Each row was made from one path, in order. Every step used is in the known rows, and no mark comes twice. Write each row's path.
Known rows:
zanafaf/gomaz: [  3  -2   9 -20 -11  -2 -28   0   7  -7  11   0  -9  -4 -11 -21   9  45
  -2 -28  21  24   0]
bagoli/lekap/goka/beza: [  9  17 -25  21 -14 -18  37 -15  -3   9 -10 -12  -7   5  39  18  -9  17
   0  -5  12 -42 -41]
zanafaf/gomaz/fugoka: [  0  10 -19 -27  18 -13 -10   6   9 -16  22 -18  -1 -44 -35 -24   0  -2
   7 -40   1  18  21]
goka/beza/gomaz/zanafaf: [-17  11   7 -19 -25  22 -43 -17   3 -14 -16  16  22   9 -22 -29 -20 -12
  23  -5 -25  11  -1]
goka/mabo/gomaz/zanafaf: [-30  -8   5 -11 -17  14 -40  -5 -33 -17 -19   5  16   0   0 -30 -22   6
   5   2 -23  30 -13]
lekap/goka/mabo/gomaz/zanafaf: [-23   0  -5 -11  -3   5 -29   0 -26  -7 -17  -6  10  20  16 -26 -13  -2
   4   1 -20  20 -30]
gomaz/bifum/bagoli: [ 23 -10  10   2  15   7  -8  20   9 -19  16  21  -6 -52 -18  27   2  -3
  10   5   1 -19  38]
menup/lekap/goka/mabo/gomaz: [-26 -18  19   2  17 -10  12  -1 -26   5  -4 -23 -12  52  20 -16  11  24
 -17   2   7   2 -17]
beza/gomaz: [ -1 -25  49 -28  23  20 -23  -4   5   8  11  18  18  13 -10 -20  13   0
  -1   1   5  30  49]
gomaz/lekap/goka/mabo: [ -8   4 -19  -4  21  -4   8  -2 -13 -26 -12   4   4   4  37  -1 -15  20
   0 -19  -3 -35   0]
bagoli/lekap/goka/beza/gomaz: [  2  -4  11   3  -1   0  16 -21   5  23   1  -4   5  34  12  -1   6  -5
  -5   6   3   0   4]
beza/gomaz/bifum/bagoli/lekap/goka: [ 33 -13  -4   6  24  -8  35   2  10  16  12  -7  -7 -20  13  34  21 -11
   5  22  13  -1  12]
gomaz/bifum/bagoli/lekap/goka: [ 35  -4 -19   9  20 -14  40   8   6   7   7  -9 -11 -37  26  41  14   2
   9  16  17 -18  -5]
fugoka/mobu: [ 26  10   0 -38  -1  18 -22  21   5 -22   2  28   5 -41  28  14   0  39
   8   2  24  30 -15]
zanafaf/gomaz/bifum: [ 26   9   0  -3 -42  14  -1   0  10   6   9  14   1 -11  -5  -9  -2   5
  -9 -19   7 -23 -47]
goka/mabo/gomaz: [-26 -32  30   6   8   4 -12   0 -43   5   0  -1   3  19  17 -19  -6  23
 -28   3   0  25  11]
mabo/goka/beza/gomaz/bifum: [ 18   8  19  11 -33  16  10  -4   5  31   3  28  15  34 -10   4   0 -19
 -26 -14  -9 -25 -22]
gomaz/zanafaf/goka: [ -2  20  -8 -14 -29   3 -25  18  23  -9 -14   6   8 -14 -18   2   8   5
  22  -1  12  38   0]
gomaz/lekap/goka: [  1  14 -11 -26  61  -7  -5  13  22 -11  -3   6  -8  -6  11 -12   4   1
  10 -14   9 -50  -9]
gomaz/zanafaf/goka/mabo: [-12   9 -17   8 -51   4  -9   5 -13 -24 -21   5  16   0  14  11 -12  23
   9  -9   0  35   7]
menup/lekap/goka/mabo/gomaz/fugoka: [-26  -2 -11 -11  39 -21  23   3 -15 -10   9 -38  -4   1 -15 -22   2 -16
  -3 -15 -10  -2   7]
bifum/bagoli/lekap/goka: [ 24 -10 -14   1  41 -20  28   9   4  -2   7 -14 -14 -34  23  37  19  19
  13  14  24   5  20]
lekap/goka: [ 19   6   0 -21  40  -9  11  17  11  10   6  -2  -2  19  45   0  19   7
   2 -13  19 -22 -15]

Write each row's path:
[-12   1   2 -21  70 -10 -11  13  12   5   0  -3 -16  13   2 -27   9  -6
  -6  -3   5 -34 -16] | mabo/gomaz/lekap/goka
[-16   8   5  -8 -20   0 -33  20  13   8 -11  -2  -1   8 -27 -11  13  -1
   6   9   9  55  -5] | mabo/gomaz/zanafaf/goka
[ 22  18 -32  34 -19 -17  41  -8   3   5  -2  -9 -14 -10  25  35 -10   0
   1   4   4 -54 -36] | gomaz/bifum/bagoli/lekap/goka/beza
[  1  -2   7  13 -22   6  34  -2 -15  14  -4  -5  -3  33  15  -7   2 -10
 -17   6  -4 -41 -62] | menup/lekap/goka/mabo/gomaz/bifum
[ 12 -14  -1  27 -27   6  41  -6 -30  29  -3  -3   5   2  34   9  -8 -14
 -28  17  -4 -21 -58] | bagoli/lekap/goka/mabo/gomaz/bifum
[ -1   3  19  -6  11   3  -2 -11  13  21   6   1   3  58  13 -17   9 -11
  -7  -7  -1 -10   6] | lekap/goka/beza/gomaz
[ 22  -1   7  12  13   1   1   8  20   2  19  10 -11   3 -13  19   8 -25
   1   5  -9 -25  30] | lekap/goka/beza/gomaz/bifum/bagoli
[ 10   8 -21  38 -11 -19  36  -8  -4  20   0 -15 -21   5  17  24  -5  -5
 -11  12   2 -42 -40] | mabo/gomaz/bifum/bagoli/lekap/goka/beza
[-15   1  -3   3 -47  10 -16  -2  -9 -15 -16   5  20  18   3   3  -4  12
   6  -4  -5  52  25] | beza/gomaz/zanafaf/goka/mabo
[ 20 -20  27  -3  18  14 -15  12  14  -6  22  21   0 -30 -30  17  10 -16
   6  10  -5   3  60] | beza/gomaz/bifum/bagoli
[ 18 -20   2  28 -23   3  24 -18  -7  -3   3   7  -1 -62 -24  40  -8   3
   7  27   2   2  29] | goka/beza/gomaz/bifum/bagoli/lekap
[-41 -19  14  -6  35   6 -30  -6 -22 -24 -12  13  -2 -20 -25 -32 -23  16
 -12  -2 -10 -15  16] | goka/mabo/gomaz/lekap
[ -4  14 -10 -16  33  -9  11  -3  14   7  18 -17   8   4 -16 -21  -1 -47
   2 -23 -18  -8  26] | lekap/goka/beza/gomaz/fugoka
[-25 -24  24  15  -8  -4  -7   9 -27  15  -1  -8  -5  29   8  -9   9  21
 -30   8  11  49  14] | zanafaf/goka/mabo/gomaz
[ 25   5   1  19 -38  15  38 -19   6  31   0   9  12  14  11   8  -5 -34
 -10  11  -6 -41 -45] | bagoli/lekap/goka/beza/gomaz/bifum
[-14 -35   9  20  25 -17  12   1 -37   8   5 -21 -14  10  24  10   6  21
 -21  18   6  32  20] | bifum/bagoli/lekap/goka/mabo/gomaz
[-19 -12 -15   4  -1  -3 -21  -3 -30 -17 -14 -14   0 -17  -1   0 -12   7
  12  18 -16  38   1] | bifum/bagoli/lekap/goka/mabo/gomaz/zanafaf
[ 19 -12  -3  36 -36  -3  29 -10   6   4   3   0  -7 -52 -31  50   3   1
   5  32  11  19  31] | zanafaf/goka/beza/gomaz/bifum/bagoli/lekap
[ 15  -8  17  12   1  10 -10   3  12  -7  18  19  -4 -18 -30  17   0 -17
   2   6 -11 -16  44] | goka/beza/gomaz/bifum/bagoli
[ 20  -5 -31  28 -27 -13  39  -9 -20 -10   2 -15  -7 -11  36  36  -3  28
  -6  -4   7   0 -11] | zanafaf/gomaz/bifum/bagoli/lekap/goka/mabo
[ -6  10   9 -19 -25  11 -33  12  27   2  -9   8  13  10 -31  -7  17  -9
  18   6   6  60  22] | beza/gomaz/zanafaf/goka
[ -7  14 -11 -10 -26  11 -15 -23   3  -2 -18   0  17   7  -6 -13 -14 -15
  24   7 -18   9 -20] | bagoli/lekap/goka/beza/gomaz/zanafaf
[ 10 -16   6  18  22  -5   5  19 -10   0  18   1 -15  -5   4  19   7 -10
 -13  12  -6 -10  18] | lekap/goka/mabo/gomaz/bifum/bagoli
[-19  21 -14   8  26 -15  -3  -5   8   4  -8  -6 -19  30   6 -20 -13   0
 -10 -13  -5 -65 -39] | mabo/gomaz/lekap/goka/beza
[ -8   2  25   5 -21   6 -10  -8  19  19   3   6   4  43 -18  -7  11  -4
  -8  -1   7  26  29] | zanafaf/goka/beza/gomaz
[-26   8  11  -7  11   7 -29 -11  28 -13  -9  18   0  -1 -54 -23  -9  -5
   5  -4  -5 -16  32] | zanafaf/goka/beza/gomaz/lekap
[ 22  22 -24 -43  17   8 -10  25   8 -28  12  12   8 -71   4   7  -5   5
  12 -10   9  29  -1] | gomaz/fugoka/mobu
[-22  27 -13  18 -46  -6 -19   1   8   6 -17  -5  -7  24 -17  -9 -10   3
   2  -2  -2   8 -30] | mabo/gomaz/zanafaf/goka/beza
[-12  19 -11 -19  28 -12  20 -10  21  -6  11 -26   3  11 -35 -21   5 -36
  15 -22 -13 -21  19] | menup/lekap/goka/beza/gomaz/fugoka
[-10  20  -4 -20 -13  13 -32 -14  11  -4 -14   6  17  30  -4 -25 -10 -21
  22  -6 -23   2 -18] | lekap/goka/beza/gomaz/zanafaf
